Each row was made from one small tree. The marks that hang from a mark follow it in brackets, in alphabetical order. Every link used is in the known rows. Write each row's tree.
Known rows
W[J[C] R]: [ -0.9  -5.8  -4.6 -10.3   4.0   5.8 -24.4  10.0 -12.3 -17.2   0.7  -0.9
   0.2  19.9 -15.4  -4.7  33.2   0.5  -0.1   5.1  -2.4 -11.3  -4.1 -39.4]
E[B G[W[J R]]]: [  5.4   3.2  -5.4  20.4 -29.8   1.8   4.5   5.5   6.6  29.8  -1.2 -17.1
  -7.2  11.1  -4.4   2.8  -8.3  -7.2  -9.3  -1.0   0.7  -1.4  -8.6  27.9]
R[W[J]]: [  0.1  -2.6  -8.4  13.1  -0.3  -1.6   0.0   6.2 -11.2   7.5   4.1  -8.9
   3.5  -0.2 -24.0   4.7  11.3   4.3   6.9 -11.0  -3.7 -21.0   3.6 -13.3]
N[R[W]]: [  3.0  -5.7   2.3  12.9  17.4  -7.5  11.7   0.5   1.7  -2.9  -4.9 -11.7
  -1.0 -16.6 -12.3   8.0   0.1   9.8   2.9 -11.0   6.6  12.1   5.7  22.2]
B[C]: [ 2.9  4.8  0.8  2.5 -1.0  5.3 14.3 -0.3  1.4 -9.2  0.8 -4.8 -4.9  4.2
  0.9 -2.6 -7.2 -2.6 -0.8 13.9  5.6 -9.6  0.7 -0.7]
R[W[B G[C]]]: [ -2.9  -1.5  12.9  43.9  64.1   0.0   1.3  -5.1 -10.3  11.9   7.3 -20.4
  -7.1 -17.7 -38.5   2.6 -17.3  -0.6  -7.7  -8.9 -10.8 -49.0   8.7   2.0]
E[G[C W[B]]]: [  1.7   0.2  18.1  39.9   1.2   7.5  10.5  -7.3   6.1  28.0   6.2 -21.0
  -6.5 -42.2 -22.2   2.8 -25.2 -13.8 -20.4  11.9  -5.8 -18.3  -1.0  25.4]
W[B[C] G J R]: [ -0.4   0.0   6.5  15.1  38.8   6.1 -10.2   4.7  -7.6   2.4   7.6 -13.3
  -9.3  26.3 -40.2  -7.1  15.6  -2.4  -3.7   4.9   0.8 -63.2  -3.9 -14.9]
E[G[C W[B R]]]: [  1.6   7.1  11.1  31.5  -7.5   8.7   7.3  -9.2   9.9  20.8   2.1 -36.8
  -9.5 -30.1  -7.3   1.7 -21.8 -11.0 -18.7  10.3  -6.2  -4.7  -2.0  20.5]
E[B G]: [  6.4 -10.3  -0.1  33.6   9.6   0.8  11.4   0.2   4.6  11.9  -4.4  13.6
  -4.0  14.7   5.7   1.8 -21.2  -6.7  -6.7  -9.4  -0.3  10.2  -1.1  35.2]
N[R[W[B J[C]]]]: [  0.8 -23.9  13.6  26.7  50.9  -0.4 -13.6   6.9 -11.8   1.8   0.9  10.0
   1.0 -11.8 -57.9   4.8  35.1   4.0  -1.4 -12.8  -1.9 -34.5   4.7  -7.7]
G[C W[J]]: [ -1.1  10.0  -1.3   4.5 -24.9   8.9  -1.2   3.3  -3.3  19.2   8.5 -31.3
  -0.8 -28.6 -34.2   4.2   8.7  -6.5 -10.9  24.3  -2.1 -23.5  -1.1  -7.6]
R[W[B[C] G]]: [  0.4  -0.9  17.5  37.5  57.5  -3.5  10.6  -0.6  -8.6   6.6   6.0  -7.1
  -9.6   0.9 -30.8  -1.3 -16.4   2.1  -1.4  -9.2  -4.0 -52.5   5.4   6.7]
E[B G[W]]: [  6.2   2.8   7.5  30.9 -18.6  -2.2  17.8   0.2   9.9  31.5  -2.7  -2.2
  -6.6  -9.1   5.5   3.4 -34.4  -7.9 -11.2  -1.5  -1.0  10.0  -6.1  48.4]
R[W[J[C]]]: [  0.2  -8.8  -1.5  14.1  19.3  -0.1 -10.5  11.0 -18.9  -6.0   4.3   6.0
   3.7  -0.1 -31.5   0.4  21.9   5.5   4.3  -6.3  -6.1 -23.9   3.2 -30.4]
G[C W[B]]: [ -2.1   9.4  12.0  22.0  -0.6   7.6   3.8  -6.8   5.8  29.5   6.0 -25.8
  -7.2 -42.4 -24.7   4.5 -13.2  -9.8 -14.0  13.5  -6.3 -25.3  -0.2   4.3]
R[W]: [  1.0   2.6  -2.4  15.9  11.6  -6.7   8.5   0.2  -4.5   2.4  -0.2  -8.7
   0.0  -9.7  -0.8   3.9  -9.3   5.2   5.5 -14.9  -2.5   0.5   5.5   2.9]
N[R[W[B G[C]]]]: [  0.2  -9.4  17.8  44.0  76.2  -1.4   6.5  -4.1  -3.8   4.9   2.6 -22.8
  -7.5 -28.4 -52.5   5.8  -5.7   2.2  -9.2  -6.2  -2.1 -38.8   8.9  27.4]
W[B G[C] J R]: [ -3.5  -2.2   2.5  21.8  41.9   9.9 -21.0   0.0  -9.7   5.5   8.2 -23.9
  -7.3   6.6 -47.3  -3.1  14.9  -5.2 -10.4   6.9  -7.9 -55.0  -0.8 -19.1]
R[W[B G J]]: [ -2.8  -9.0   9.0  31.4  51.4  -3.6 -11.9   4.3 -14.4  20.7  10.6  -3.0
  -1.5   6.7 -52.2   1.6  10.3   2.2   0.9 -21.0  -9.1 -66.0   4.0  -1.2]
G[W]: [ -1.0  11.9   7.4  -2.9 -26.1  -2.0   4.4   1.5   5.3  18.9   2.2 -16.6
  -3.7 -22.3  -4.2   2.1  -5.3  -0.2  -5.4   8.0  -0.3  -1.0  -3.3  13.9]

Write each row's tree
[ -3.3   1.4  10.2   4.0  -2.4   5.6 -23.6   8.1  -4.1  16.4   5.3  -5.4
  -4.3  -6.6 -33.7  -0.6  28.6  -4.3  -7.5   5.6  -6.8 -33.2  -7.7 -25.8] => G[W[B J[C] R]]
[  4.6 -11.5   9.0  31.0  33.2   3.5  11.5   1.8  -1.9   5.8   2.5  -7.4
  -3.9  -9.4 -52.6   4.7  13.5   1.8   1.2  -3.3   8.2 -37.1   4.4   9.4] => N[R[W[B[C] J]]]
[ -2.4  -5.9  17.2  10.7   5.1   4.5 -20.3   8.2  -7.5  25.8   8.8  11.6
   0.0 -14.7 -48.5  -0.3  28.2  -6.4 -10.0   7.1  -9.0 -48.1  -5.8 -17.0] => G[W[B J[C]]]
[ -0.4  -1.3  18.8  23.6  52.0   2.2   2.6  -1.1  -3.9   7.2   6.8   3.3
 -10.1  10.7 -31.5  -5.4  -5.0  -3.9  -7.3   5.7  -1.2 -54.3   0.8   6.7] => W[B[C] G]
[ -1.2 -17.3   7.5  29.8  38.2  -0.5 -16.9   7.5 -15.6   6.0   5.7  14.6
   1.7  -2.3 -45.9   1.3  23.9   1.5   1.6 -14.6 -10.3 -44.5   2.4 -29.6] => R[W[B J[C]]]
[ -3.7 -12.3  11.3  10.6  53.0   2.2 -35.6   9.1 -16.7  -2.8   7.2   8.3
  -4.5  24.5 -48.0  -7.5  34.3  -0.8  -6.3  -4.9  -9.5 -57.1  -3.9 -30.9] => W[B G J[C] R]
[  4.5   2.5  23.6  33.3  -5.8   5.2  20.0  -4.4  10.2  29.0   5.2  -8.3
  -9.2 -20.4 -14.8  -1.1 -24.0 -10.3 -13.4  11.0   0.2 -25.2  -3.5  31.8] => E[G[W[B[C]]]]
[ -0.9   1.7  -2.5  26.9  38.2   2.3  -2.7   3.3 -19.9   1.1   9.5 -25.8
  -1.6  -7.6 -44.7   2.8   5.3   2.2  -3.3   1.8  -8.4 -49.4   8.2 -11.6] => R[W[G[C] J]]
[  0.7  -4.8  11.3  36.9  53.4   0.2   2.9   4.7 -14.3  13.3  11.3  -6.0
  -6.5  10.4 -53.7  -1.0   5.0   0.3  -1.0  -6.1  -4.2 -73.3   3.3  -7.1] => R[W[B[C] G J]]
[  4.9   9.6  17.3  25.4 -12.0   6.5  16.9  -4.5  13.4  18.3   1.1 -25.0
 -12.9 -10.7  -2.0  -1.8 -22.5  -8.3 -12.0  10.2   2.1 -11.8  -5.8  22.7] => E[G[W[B[C] R]]]
[ -2.5  -4.2  15.4  34.4  57.1  -7.2  -0.9  -1.3  -8.6  17.7   6.0  -1.4
  -5.4  -2.1 -29.3   1.3  -9.6   3.0  -2.1 -24.1  -9.6 -44.8   5.4  10.8] => R[W[B G]]
[  9.7   5.7   8.7  35.0 -15.1   1.9  29.3   1.2   9.7  23.1  -1.1  -3.8
 -11.5  -4.0   0.3   2.0 -38.5  -9.3 -12.0  13.4   5.3  -0.3  -3.9  44.1] => E[B[C] G[W]]
[ -0.1  13.3   6.2   7.9 -20.6   8.7  -1.1   2.6   3.9  23.3   5.9 -27.1
 -10.1  -4.8 -29.4  -0.8   8.5  -5.6  -5.8  15.8   3.3 -39.5  -7.2 -10.0] => G[W[B[C] J R]]
[ -1.2  -7.8   2.4  27.8  24.4  -0.9  -6.1   1.8  -8.3  21.9   6.1  -1.9
   0.9  -1.9 -36.3   4.3  12.8  -0.2   3.9 -18.6  -7.5 -40.1   3.2  -9.6] => R[W[B J]]
[ -1.7 -13.4   8.6   5.0  40.1   1.5 -23.9  12.7 -22.1  -6.5   9.1  17.5
   1.5  20.1 -45.5  -7.8  36.0   1.8  -5.0   5.5  -7.0 -51.1  -1.4 -22.6] => W[G J[C]]
[  9.3  -6.8   2.8  34.5  12.9   4.9  25.5   0.0   5.6   4.8  -4.1   7.5
  -8.5  17.9   6.7  -1.3 -30.6  -8.6  -6.9   4.4   6.2   1.2  -0.9  32.7] => E[B[C] G]
[ -3.0  11.1   1.0  15.9 -12.8  10.8 -10.1  -2.2   3.3  25.5   7.1 -41.6
  -6.3 -27.5 -36.2   4.1   7.6  -8.1 -11.9  16.7  -5.3 -30.4  -4.5 -15.7] => G[C W[B J R]]
[  2.9   7.8  10.6  23.7 -16.1   6.5  16.5  -4.1   4.7  16.2   4.1 -27.9
  -4.1 -34.4  -5.8   2.4 -23.0  -8.4 -17.3  19.9  -3.7   0.6   0.4  27.4] => E[G[C W]]
[  1.4  -0.5  21.8  28.6  -6.3   2.0   7.6  -4.1   9.9  34.5   4.3  -5.1
  -5.1 -23.6 -13.2   1.9 -16.3  -9.5 -13.2  -3.6  -5.3 -17.1  -4.1  37.2] => E[G[W[B]]]
[  2.1 -11.5  12.2  26.7  37.8  -4.0   6.7  -3.4   3.9   9.4  -3.1  -1.1
  -2.7 -22.0 -28.4   8.2   0.2   4.7   1.1 -20.8   2.8  -9.5   7.2  24.6] => N[R[W[B]]]
[  0.5 -11.9  20.2  33.1  68.6  -9.7   2.3  -0.9  -1.7  10.1   0.4  -4.9
  -5.6 -12.7 -40.8   4.7   0.4   7.1  -4.1 -18.2  -0.6 -34.0   6.5  34.1] => N[R[W[B G]]]
[  1.3 -17.9  13.4  17.1  62.1  -5.4 -12.8  12.8 -19.9 -12.1   4.2   8.8
  -0.5   3.1 -60.0   0.6  34.0  10.5  -1.3  -5.6  -0.9 -40.0   5.6   2.4] => N[R[W[G J[C]]]]
[ -2.6   4.5   7.4  19.8  -0.8  10.6  -6.7  -1.8  -0.2  35.0  11.1 -25.1
  -4.3 -31.9 -50.6   5.2   9.7 -11.2 -13.2  17.3  -6.0 -45.5  -1.7  -6.0] => G[C W[B J]]
[  1.8  -5.8  11.7  16.8  47.8 -10.2   5.8   1.9  -4.8  -3.3  -1.3  -8.6
  -2.8  -7.7 -27.4   3.6   0.5  10.4  -0.7 -12.7   2.8 -17.3   7.7  33.0] => N[R[W[G]]]
[  0.2  -5.9  13.1  22.6  42.6   6.3  -6.4   5.2 -10.0  10.4  11.6   4.4
  -6.2  18.2 -56.7  -5.8  16.2  -5.2  -6.0   8.4  -2.0 -74.1  -0.9  -6.7] => W[B[C] G J]
[ -2.0   3.6  -4.6  -6.8  18.0   0.1 -18.3   6.4 -11.6  -1.0   5.1 -10.4
  -2.2  27.5 -23.8  -5.0  21.1   2.9  -0.8   0.2  -1.6 -32.9  -3.1 -10.7] => W[G J R]
[ -2.3   9.5   3.9   1.2 -18.1   3.9 -14.5   1.9   4.2  33.3   5.2 -22.1
  -5.2 -10.9 -27.4   2.0  15.8  -5.1  -5.4   0.0  -3.6 -27.5  -7.5  -4.7] => G[W[B J R]]
[ -3.3  -3.7   5.1  10.6  32.9   2.3 -23.7   2.6  -8.8   9.5   7.3  -7.0
  -5.4  22.2 -39.8  -4.4  22.6  -1.0  -3.9  -9.1  -6.8 -54.2  -3.1 -10.7] => W[B G J R]
[  0.9  17.3  10.2   9.2  -9.4   4.9   9.2  -2.7  11.7  17.6   0.9 -31.1
 -12.9 -15.3  -2.6   0.2 -12.4  -4.5  -6.9  11.0   3.3 -18.7  -4.6   1.5] => G[W[B[C] R]]
[ -1.5 -10.2   7.3  18.3  47.4  -4.5 -16.0  13.3 -25.6  -6.4   8.5   9.1
   1.0  12.6 -45.2  -2.2  24.6   8.3   1.0  -8.3 -10.1 -51.4   3.7 -20.8] => R[W[G J[C]]]
[  3.3   3.1   3.6  22.7 -23.3  10.5   6.6   1.4  -1.4  21.7   8.9 -26.1
  -0.6 -26.6 -29.4   2.2  -5.7 -10.3 -15.8  24.0  -3.3 -21.3  -1.9  15.2] => E[G[C W[J]]]
[ -3.7  -9.4   8.1  28.3  52.1  10.3 -16.9  -0.3 -12.8  13.6  12.4  -7.8
  -2.8  -3.2 -64.6  -1.0  14.7  -7.9 -11.8   9.0  -9.4 -69.2   2.1 -10.5] => W[B G[C] J]
[ -0.3  21.7  -2.1  -1.7 -26.6   5.6   6.6  -2.7   7.3   7.5   0.2 -47.7
  -9.2 -29.1   3.4   3.4 -12.8  -3.0 -10.3  18.7  -0.7   5.9  -1.2  -3.1] => G[C W[R]]
[ -2.7  -6.1   5.9  41.4  62.4   3.9  -7.9   0.7 -17.0  17.8  11.7 -16.2
  -3.2  -9.0 -62.0   2.4   4.1  -2.3  -6.4  -5.9 -11.8 -68.4   6.9  -6.8] => R[W[B G[C] J]]
[ -0.7   5.4   5.0  29.1  45.2  -4.0   8.1  -2.0 -12.4  -4.1   5.9 -26.0
  -5.2 -17.7 -22.7   2.2 -16.8   3.4  -5.1  -1.1  -7.1 -29.7   9.8   0.3] => R[W[G[C]]]
